Every row comes from one small tree of marks. Brackets hold a mark, then the marks that hang from it, in the order of their numbers. Every link used is in the known rows. Which tree was each row made from?
Known rows
(q_320 (q_676 q_95 (q_956 q_304))): .14  -.18  .15  -.32  -.16  .14  -.06  -.15  .14  .59  -.29  .09  -.08  -.13  .01  .00  .09  -.04
(q_676 q_304): .10  .01  -.09  -.06  -.02  -.14  -.04  .08  .02  .00  -.02  -.08  -.03  .04  -.14  -.12  -.02  .01
(q_320 q_95 (q_676 q_304 q_956)): .11  -.10  -.02  -.17  -.09  .00  -.01  -.18  .30  .43  .03  -.12  -.13  -.04  -.04  .00  .10  .09
(q_956 (q_676 q_304)): .02  -.01  -.19  -.18  -.09  -.09  .06  .01  .07  .13  -.08  -.06  .02  -.08  -.17  -.23  .03  -.11
(q_304 (q_676 q_95 q_320) q_956): .02  -.17  .20  -.16  -.18  -.19  .12  -.30  .22  .23  .01  -.18  -.11  .18  .01  .22  -.12  .04
(q_321 (q_304 (q_956 (q_676 (q_95 q_320))))): -.11  .00  -.05  -.09  -.15  -.17  .30  -.43  .47  .48  -.12  -.07  .00  -.25  -.19  -.03  .23  -.34
(q_676 q_956): .04  -.11  .11  -.04  -.02  .02  .00  -.03  .14  .11  .09  -.06  -.09  -.05  .11  .02  -.01  -.03
(q_956 q_676): -.08  -.02  -.10  -.11  -.08  .05  .11  -.08  .04  .13  -.07  .02  .05  -.13  -.02  -.11  .05  -.10
(q_304 (q_956 (q_676 q_95 q_320))): -.10  -.07  .00  -.10  -.17  -.09  .30  -.38  .26  .42  .00  -.16  -.12  -.12  .04  .03  .02  -.12
(q_320 (q_676 q_304 q_956)): .20  -.05  .02  -.17  -.13  .00  -.02  -.02  .21  .31  -.06  -.08  -.05  -.06  -.08  -.14  -.01  .02
(q_320 q_676): .06  .04  .00  -.06  -.09  .11  .02  -.08  .03  .20  -.14  .06  .06  -.04  -.06  -.03  .03  .04
(q_321 (q_304 q_956)): -.05  .05  .16  .12  .08  -.09  -.05  -.13  .30  .08  .03  -.04  -.12  -.05  -.12  .09  .27  -.18
(q_320 q_95 q_676): -.04  -.01  -.04  -.06  -.05  .11  .03  -.23  .14  .32  -.05  .03  -.02  -.03  -.01  .10  .14  .11
(q_956 q_304 (q_676 q_320)): .04  -.11  -.09  -.24  -.22  .06  -.03  .00  .09  .20  -.28  -.11  -.01  -.27  .07  -.12  -.05  -.08
(q_956 (q_676 q_95)): -.10  -.08  -.08  -.21  -.09  -.01  .18  -.23  .02  .33  -.09  .10  -.01  -.09  -.06  -.05  .10  -.13
(q_676 q_95 q_320 q_956): .07  -.19  .14  -.14  -.16  -.10  .11  -.18  .20  .31  .06  -.15  -.20  -.10  .19  .09  -.08  .00
(q_956 q_304): .06  -.04  .00  -.11  -.03  .06  -.17  .09  -.03  .08  -.22  .03  .00  -.07  -.02  -.03  .02  -.02
(q_304 (q_676 q_320 q_956)): .12  -.25  .21  -.21  -.24  -.08  -.04  -.04  .20  .06  .03  -.22  -.09  .04  .17  .14  -.24  .09

Which tree is each row?
.08  -.12  .13  -.20  -.13  .06  .10  -.25  .16  .49  -.07  .07  -.08  -.06  .03  .04  .07  -.01 -> (q_320 (q_676 q_95 q_956))
.10  -.17  -.02  -.10  -.11  -.17  .00  -.10  .34  .25  .16  -.35  -.25  -.07  .12  .05  -.05  .10 -> (q_676 q_304 (q_320 q_95) q_956)
-.01  -.18  .06  -.04  -.10  -.03  .04  -.19  .31  .24  .17  -.28  -.23  -.11  .27  .18  -.04  .10 -> (q_676 (q_320 q_95) q_956)
.12  -.25  .12  -.38  -.26  -.10  -.13  -.08  .01  .22  -.30  -.05  -.05  .06  .00  .13  -.15  .06 -> (q_956 (q_304 (q_676 q_95 q_320)))
.13  -.07  -.06  -.16  -.14  -.26  .08  -.07  .08  .21  -.05  -.18  -.15  .00  -.08  -.05  -.08  .03 -> (q_676 q_95 q_304 q_320)
-.07  -.02  -.02  .00  -.14  -.04  .22  -.23  .27  .22  .03  -.24  -.06  -.15  .09  -.02  -.03  -.10 -> (q_304 (q_956 (q_676 q_320)))
.06  .00  -.13  -.13  -.06  -.03  -.01  -.15  .16  .32  -.07  -.07  -.04  .02  -.16  -.03  .12  .11 -> (q_320 q_95 (q_676 q_304))
-.04  -.13  -.07  -.34  -.13  .06  .02  -.14  -.01  .40  -.31  .12  .00  -.16  -.07  -.10  .13  -.15 -> (q_956 q_304 (q_676 q_95))
.01  -.15  .21  -.27  -.09  -.18  -.11  -.16  .11  .13  -.15  .14  -.05  .11  -.21  .17  .16  -.09 -> (q_321 (q_304 (q_676 q_95)))
-.03  -.13  .20  -.16  -.08  -.13  .08  -.29  .14  .22  .00  -.01  -.04  .25  -.10  .20  -.01  -.01 -> (q_304 (q_676 q_95) q_956)
.04  -.01  .02  -.05  .01  -.22  .12  -.20  .18  .28  .04  -.10  -.14  .12  -.19  -.01  .07  -.07 -> (q_676 q_95 (q_304 q_956))
.01  -.04  -.06  .05  -.03  -.22  .08  -.22  .38  .22  .15  -.37  -.22  .03  .00  .09  .01  .09 -> (q_676 (q_304 q_956) (q_320 q_95))
.05  -.23  .08  -.15  -.12  .04  -.13  -.09  .29  .31  -.04  -.24  -.22  -.18  .25  .13  -.01  .07 -> (q_676 (q_320 q_95) (q_956 q_304))
-.04  -.12  .29  -.15  -.04  -.20  -.03  -.29  .28  .21  -.05  .04  -.11  .15  -.21  .24  .21  -.13 -> (q_321 (q_304 (q_676 q_95) q_956))
-.02  -.08  -.23  -.18  -.16  -.15  .10  -.16  .24  .26  .00  -.28  -.11  -.15  -.02  -.09  .01  .03 -> (q_956 (q_676 q_304 (q_320 q_95)))
.00  -.12  .06  -.14  -.20  -.20  .24  -.35  .29  .30  -.06  -.12  .07  .14  -.11  .12  -.14  -.04 -> (q_304 (q_676 (q_95 q_320)) q_956)
.09  .03  .01  -.12  -.07  -.11  .15  -.28  .22  .49  -.09  -.05  -.08  .09  -.24  -.04  .10  -.03 -> (q_320 (q_676 q_95 (q_304 q_956)))
.01  -.15  -.07  -.33  -.24  .00  .04  -.14  .07  .40  -.31  -.04  -.07  -.24  .03  -.07  .02  -.10 -> (q_956 q_304 (q_676 q_95 q_320))
.12  -.02  -.20  -.16  -.16  -.26  .19  -.12  .17  .29  -.11  -.13  .03  -.03  -.21  -.15  -.10  -.06 -> (q_676 (q_95 q_320) q_304)
.05  -.26  .32  -.31  -.11  -.15  -.12  -.18  .25  .23  -.06  .07  -.14  .05  -.09  .20  .16  -.12 -> (q_321 (q_304 (q_676 q_95 q_956)))
.13  -.05  -.03  -.09  -.24  .06  .18  -.16  .32  .40  -.11  -.13  .10  -.22  .05  -.09  -.11  -.03 -> (q_95 (q_320 (q_676 q_956)))
